Each row comes from the steps of one path. Every step used is in the known rows, and no mark comes twice. Write the path behind each row, first mark first.
(in the rows, 128 means zero)
Known rows:
zifek-sigo-zuge-sodu: [124 112 130 129 131 138 110 134 124  82 128 103 134 106 119 192 130 138
 122 120 142 129 125 150 140 139 128 111 115 126  79 129 133 127 149 168
  92 108 122 155 126]
zifek-sigo-momifa-bazom-kovor: [132 126 133 127 115 136 117 141 126  54 153 112 144 153 150 201 118 168
 128  99 137 131 116 145 142 135 111 133 122 109 143 137 149 102 112 114
 124 125 133 106 108]
sigo-momifa-bazom-zuge: [123 117 143 123 110 122 129 133 111  76 136  98 149 134 141 140 119 160
 126 101 132 128 125 133 126 125 122 134 123 104 146 138 135 102 110 114
 139 169 142 127 122]
nepot-faser: [135 124 132 122 123 124 127 117 131 114 164 133 121 126 134 108 121 137
 128 137 143 126 133 114 128 132 118 157 135 130 134 128 127 100 101 124
 110 124 138 148 120]
nosuk-kovor: [128 128 138 119 114 130 132 140 119 114 110 133 129 160 122 124 133 120
 137 119 135 125 121 127 135 133 120 128 129 127 110 134 129 119 118 116
 140 124 126 133 132]
zifek-sigo-zuge-nosuk-momifa-sodu-ledupi: [102 136 138 123 147 134 120 130 128  39 145 104 134 144 101 252 133 158
 102 131 143 127 126 141 130 149 133  88 125 154  76 135 143 139  90 113
 128 116  95 121 119]
nepot-faser-zuge-nosuk-momifa-sodu-ledupi: [110 126 149 123 148 111 130 115 125  48 170 152 120 164 122 231 124 160
 109 135 144 121 133 121 110 148 130 123 139 168 131 138 131 121  78 151
 125 129 113 133 119]
puvo-vena: [116 128 137 126 141 134 124 116 137 120 133 134 127 129 125 150 129 141
 130 145 137 123 124 140 131 137 139 134 131 103 123 123 137 104 115 123
 128  98 141 155 139]
momifa-bazom-zuge-nosuk-kovor: [104 133 161 120 136 145 131 142 115  49 122 112 145 162 130 141 134 147
 128 102 134 123 107  98 129 131 120 125 123 135 122 147 138 103 115 122
 159 161 124 129 117]
faser-zuge: [126 130 135 128 150 117 130 134 130 137 122 131 130 126 132 182 128 130
 130 124 131 128 129 125 126 140 133 126 128 138 121 135 112 126 136 188
 120 131 124 130 130]
momifa-sodu-ledupi: [126 122 123 136  98 110 126 135 129 114 116 129 123 142 135 206 127 155
 107 124 122 134 140 150 118 146 125  86 131 138 156 133 146 137 115 113
 135 126 126 152 138]
faser-zuge-nosuk-momifa-bazom-kovor-sodu: [106 138 169 144 180 133 125 122 127  23 147 154 135 188 134 157 130 144
 131 113 126 123 117 119 118 131 136 131 126 185 179 146 111 124 137 209
 132 131 120  93 112]
nosuk-kovor-sigo-momifa-bazom: [138 109 144 123  88 136 122 135 120  64 126 100 146 169 136 128 135 161
 148  94 149 129 123 133 128 141 112 151 126 102 182 138 121 110 100 108
 143 154 137 151 122]
zuge-nosuk-momifa: [108 137 146 122 163 146 130 113 122  66 150 140 130 155 102 118 133 121
 126 134 132 117 118 115 122 118 134 136 129 144 101 128 128 142 105 110
 146 131 112  85 114]
faser-zuge-sodu: [124 105 139 139 141 116 118 130 117 105 116 143 127 127 131 186 126 131
 127 115 128 127 129 145 121 134 135 121 122 138 123 133 122 135 162 208
 107 125 130 146 134]
faser-zuge-nosuk-kovor: [110 131 152 119 169 131 129 137 123  80 120 143 134 171 116 185 140 130
 139 118 144 122 112  99 132 141 129 133 128 160 102 141 122 123 119 169
 140 131 109 121 125]
zuge-puvo-vena: [106 131 140 132 157 132 125 105 129 112 128 142 121 137 116 132 132 138
 144 148 128 126 121 150 128 142 121 137 127 118 135 120 146  89 129  96
 119  99 148 186 149]
sodu-ledupi: [129 122 124 124 116 126 132 140 124 139 118 129 128 139 123 185 126 145
 124 130 126 129 125 145 127 142 126 113 129 121 124 131 135 136 112  97
 142 103 129 138 133]
sigo-zuge-puvo: [120 126 134 127 148 124 128 120 120 117 123 120 127 125 106 121 139 135
 145 137 136 136 120 145 132 142 117 130 121 153 122 129 126 112 140 130
 102 130 132 166 142]
nosuk-kovor-faser: [131 129 133 118 134 141 122 140 122 106 140 153 121 152 125 108 132 129
 131 118 136 106 122 120 134 132 127 146 135 149 131 133 127 112  93 131
 134 125 140 149 132]
bazom-kovor-sigo-momifa-sodu-ledupi: [151  94 122 137  89 119 106 131 123  52 123 119 123 163 147 228 123 196
 128 119 128 147 137 169 120 157 117  91 128 123 203 138 162 142  96  75
 120 120 135 140 124]
vena-puvo: [129 121 143 124 141 109 130 129 128 139 118 107 125 128 136 132 126 122
 145 137 130 128 126 143 126 134 114 148 130 128 131 125 137 118 139 104
 117 111 126 132 127]
kovor-sigo-zuge-nosuk-momifa: [120 121 147 121 163 153 119 112 128  46 144 100 133 132  95 124 143 145
 143 139 150 129 119 121 124 140 137 140 123 148 110 132 110 150 106 131
 123 135 109 104 114]
nepot-faser-zuge-sodu-ledupi: [132  96 138 127 123 110 119 128 115 105 143 148 120 136 132 220 116 157
 127 126 142 125 131 148 119 152 124 134 130 134 127 136 131 116 114 172
 102 100 139 174 131]
kovor-sigo: [139 117 126 132 128 142 118 125 137 117 122 106 127 118 135 121 131 143
 138 126 129 135 135 129 123 140 126 132 126 120 160 128 123 131 129 120
 120 128 129 145 122]
bazom-kovor: [139 125 133 132 125 136 123 133 125 102 127 141 120 146 137 151 124 142
 131 131 123 137 117 139 133 135 123 119 127 137 138 135 144 126 136 123
 123 117 133 102 122]
faser-zuge-puvo-vena: [105 131 144 132 181 121 127 110 132 122 127 148 123 136 123 183 131 141
 147 145 131 127 122 149 126 154 127 137 127 128 128 127 132  85 140 157
 112 103 145 191 151]
kovor-sigo-momifa-bazom: [138 109 131 131 103 133 118 124 128  77 146  96 146 139 143 131 130 168
 139 104 138 131 131 135 121 136 121 151 124  99 199 130 121 122 108 124
 129 157 140 145 118]
momifa-sodu: [126 124 125 140 111 110 124 125 132 103 127 128 123 129 143 152 129 139
 110 122 122 133 142 132 119 131 129 100 130 144 156 130 136 126 132 140
 120 151 124 144 133]
zifek-sigo: [123 138 122 126 141 140 122 136 136 118 137 109 134 113 132 167 123 129
 123 121 133 125 130 126 139 134 123 120 125 115  98 127 136 113 128 122
 118 110 120 138 118]
kovor-faser-zuge-nosuk-momifa: [107 139 145 122 204 145 120 119 125  67 174 165 122 146 107 152 131 133
 124 129 135 100 123 107 119 128 149 157 135 176 117 134 109 132  89 187
 131 135 124 101 116]

Write each row's path:
[102 132 153 131 151 130 124 117 116  29 134 122 127 144 119 134 126 138
 105 125 123 125 133 120 113 121 136  99 128 154 108 136 150 130 111 111
 144 166 112 100 117]
bazom-zuge-nosuk-momifa-sodu
[122 118 148 124 169 141 120 134 132  72 117 122 134 158 126 176 142 145
 150 117 145 129 118 100 126 153 125 133 126 150 135 141 117 128 119 163
 132 131 112 142 121]
faser-zuge-nosuk-kovor-sigo
[116 132 137 133 167 114 131 123 121 134 123 142 125 135 124 159 131 129
 144 129 124 131 125 140 123 146 117 130 124 150 130 132 123 109 150 163
 111 137 133 165 139]
faser-zuge-puvo
[103 123 152 129 171 127 128 142 123  82 106 148 135 196 117 206 139 139
 141 118 136 123 122 116 127 151 130 115 128 178 139 145 120 133 109 154
 148  89 111 158 137]
faser-zuge-nosuk-kovor-sodu-ledupi
[118 138 148 126 112 132 139 124 121  94 143 126 136 144 123 110 125 128
 124 115 128 119 122 138 120 122 128 145 129 120 137 133 111 124 122 146
 149 152 128 103 118]
nosuk-momifa-bazom
[105 134 156 120 155 152 121 141 117  39 153 130 136 154 132 121 134 153
 123 102 134 105 111  93 127 130 130 144 129 156 144 146 135  94  90 133
 153 165 139 144 117]
momifa-bazom-zuge-nosuk-kovor-faser
[107 139 164 119 161 125 136 111 127  46 190 141 135 156 126 151 126 149
 126 123 152 114 119  97 115 133 128 173 135 153 133 138 105  99  95 191
 126 155 123 108 107]
nepot-faser-zuge-nosuk-momifa-bazom
[130 117 146 143 116 122 118 128 120  50 140 134 140 182 153 121 124 160
 137 104 129 130 126 145 127 127 121 139 124 146 215 137 133 114 124 132
 126 131 144 130 122]
sigo-momifa-bazom-kovor-sodu
[102 129 147 128 139 127 128 126 112  39 122 122 127 153 113 189 124 156
 102 126 119 126 129 139 112 136 131  83 128 149 110 140 158 141  91  83
 158 139 112 112 120]
bazom-zuge-nosuk-momifa-sodu-ledupi
[117 134 149 138 184 134 109 120 126  14 172 177 111 167 130 199 128 157
 108 125 125 113 127 120 115 137 145 120 135 199 154 141 134 132  99 188
 118 147 125  92 113]
bazom-kovor-faser-zuge-nosuk-momifa-sodu
[111 132 141 128 183 129 124 125 131  96 139 139 134 139 124 189 135 137
 128 129 136 125 122 100 123 137 136 129 127 160 120 135 120 133 128 178
 126 134 113 116 122]
faser-zuge-nosuk
[140 103 123 139 100 115 108 117 131  65 135 107 131 135 145 148 130 166
 127 114 133 137 150 140 116 138 125 118 128 121 194 128 137 134 105 108
 115 155 130 155 125]
kovor-sigo-momifa-sodu
[151 100 130 130 119 142 107 125 121  62 132 118 128 151 140 150 125 169
 146 123 134 141 126 146 131 139 119 137 125 118 173 133 145 130 112  91
 115 120 139 112 115]
bazom-kovor-sigo-momifa
[123 111 152 124 112 136 123 132 102  44 110  92 144 160 135  99 130 165
 158  96 134 133 119 145 124 146  97 143 117 111 175 143 142  82 114  68
 138 162 148 187 130]
nosuk-kovor-sigo-momifa-bazom-zuge-puvo
[116 137 156 123 119 133 140 131 112  82 130 108 138 131 127 108 118 134
 120 109 123 122 123 138 119 123 128 128 125 115 116 139 121 109 122 135
 152 160 134 102 118]
nosuk-momifa-bazom-zuge
[128 127 146 149 125 126 122 131 133  76 127 135 131 165 158 117 128 148
 129 110 118 134 126 133 126 130 122 127 125 157 206 139 125 113 150 159
 122 124 140 135 125]
momifa-bazom-kovor-sodu
[112 132 145 120 147 143 128 132 121  75 126 140 132 170 113 130 140 126
 136 122 140 121 112 101 133 130 124 130 128 148 111 135 138 126 108 107
 149 127 114 120 124]
zuge-nosuk-kovor
[136 118 140 130 103 126 123 133 118  61 148 131 139 166 144 158 122 166
 132 107 132 132 115 144 131 131 119 141 125 117 178 137 142 116 113 116
 127 150 144 101 117]
sigo-momifa-bazom-kovor
[133 110 140 130 161 153 105 125 136  45 136 105 127 137 123 168 143 171
 143 138 145 145 111 117 132 154 130 123 120 158 142 139 136 139 127 126
 104 123 120 110 112]
bazom-kovor-sigo-zuge-nosuk
[109 133 139 125 138 134 124 133 113  62 143  91 149 128 139 156 118 157
 133  98 128 128 122 144 134 134  97 131 116 105 126 136 156  72 121  86
 123 152 141 171 122]
zifek-sigo-momifa-bazom-zuge-puvo
[124 104 138 130 119 132 108 121 124  11 134 115 136 181 131 154 143 166
 134 110 147 132 133 114 122 139 122 122 128 143 174 134 148 131  85  87
 134 157 114 146 120]
zuge-nosuk-kovor-sigo-momifa-sodu
[121 104 148 115 145 150 113 130 109  26 122  97 143 162 123 125 134 161
 148 110 146 129 119 110 130 137 117 135 121 121 125 141 147 116  82  62
 145 141 124 134 113]
bazom-zuge-nosuk-kovor-sigo-momifa
[113 113 160 134 108 134 127 126  99  47 123 116 135 132 128 112 117 136
 117 101 120 120 123 158 114 118 130 123 119 116 123 138 134 120 145 154
 139 162 138 121 121]
nosuk-momifa-bazom-zuge-sodu
[103 145 154 126 188 141 124 122 126  53 184 154 133 150 121 164 132 145
 118 114 134  99 119 104 115 129 144 162 133 170 152 138 100 120  96 211
 136 164 129 106 114]
kovor-faser-zuge-nosuk-momifa-bazom
[150  97 127 143  99 120 104 122 127  42 133 118 123 154 155 171 126 180
 129 117 130 147 139 151 121 143 119 106 127 131 204 134 153 131 111 100
 108 146 135 131 119]
bazom-kovor-sigo-momifa-sodu
[113 133 134 127 203 141 114 125 135  86 171 158 125 132 127 181 135 147
 123 128 133 107 126  93 124 135 143 150 132 178 140 133 117 127 101 193
 119 138 129 131 122]
kovor-faser-zuge-nosuk
[141 110 139 118 115 142 122 137 127  99 103  92 133 136 114 130 143 146
 152 124 153 137 121 131 137 155 125 126 123 131 119 139 111 125 116 136
 119 126 122 154 131]
nosuk-kovor-sigo-zuge
[102 133 154 112 141 150 121 146 112  12 143  92 158 163 130 182 127 159
 126  88 149 119 110 108 142 132 110 134 119 111  97 144 155  84  87  89
 152 150 119 129 107]
zifek-sigo-momifa-bazom-zuge-nosuk-kovor
[102 143 142 127 159 137 118 121 134  24 154 106 134 134 106 196 136 143
 106 128 147 126 128 122 132 135 135 102 125 160  77 132 135 132 108 141
 118 139  95 113 113]
zifek-sigo-zuge-nosuk-momifa-sodu
[130 115 146 134 145 151 109 128 138  31 143  97 139 140 136 174 144 187
 139 124 146 144 108 114 129 156 126 132 119 153 177 143 126 128 127 158
 111 150 125 114 111]
momifa-bazom-kovor-sigo-zuge-nosuk
[131 115 141 122 136 140 124 128 119  95 102 103 128 144 108 110 146 142
 164 129 146 141 116 143 134 160 107 132 121 144 131 136 122 107 132 111
 109 129 130 188 140]
nosuk-kovor-sigo-zuge-puvo
[113 133 137 118 166 154 116 132 125  64 160 158 124 165 113 127 141 135
 129 122 139 104 115  93 133 127 130 150 133 166 134 134 132 118  81 120
 141 130 129 135 123]
zuge-nosuk-kovor-faser
[126 126 141 141 129 132 112 136 128  42 150 115 145 168 157 164 120 161
 129  97 132 129 128 143 138 131 112 133 121 135 185 136 138  98 122 128
 119 112 135 138 114]
zifek-sigo-momifa-bazom-kovor-sodu
[133 106 140 127 109 132 118 129 119  66 131  75 147 122 148 122 123 176
 138 101 134 134 132 137 119 138 119 137 121  95 177 138 130 105 109 108
 132 171 144 147 117]
kovor-sigo-momifa-bazom-zuge
[105 143 144 114 179 155 123 123 127  52 158 104 139 132  90 173 135 131
 124 134 151 121 114 120 140 133 131 129 123 146  49 130 124 129 103 129
 121 118  99  97 109]
zifek-sigo-zuge-nosuk-momifa
[123 101 135 126 109 132 111 131 119  25 122 117 134 192 125 215 140 180
 131 112 145 132 130 132 120 153 116 108 129 136 176 138 157 143  70  58
 149 134 115 156 126]
zuge-nosuk-kovor-sigo-momifa-sodu-ledupi
[108 124 155 127 163 137 121 128 123  55 117 123 138 177 107 115 150 128
 143 126 150 125 118 104 136 135 131 127 123 184 125 138 116 128 116 145
 129 113 111 154 134]
sigo-zuge-nosuk-kovor-sodu
[114 127 136 122 166 137 122 121 128  80 140 117 136 129 106 158 143 145
 131 139 147 131 116 106 132 135 137 129 124 158 104 132 123 138 115 143
 118 135 113 116 124]
sigo-zuge-nosuk
[116 142 153 130 165 158 116 122 124  19 186 166 123 169 126 136 129 157
 119 119 125 106 106 116 122 124 134 155 132 171 166 137 129 123  95 142
 140 149 138  79 105]
zuge-nosuk-momifa-bazom-kovor-faser
[107 128 140 127 161 130 124 107 129 106 128 124 126 127 100 146 140 147
 148 155 144 131 116 156 134 153 127 132 124 127 111 124 133  90 129 120
 101  97 146 193 153]
sigo-zuge-puvo-vena
[115 125 148 113 150 140 126 132 120  69 125 120 137 162  99 153 147 137
 139 129 155 126 107 105 140 140 130 131 124 157  86 138 125 128 106 131
 131 128 109 122 128]
sigo-zuge-nosuk-kovor
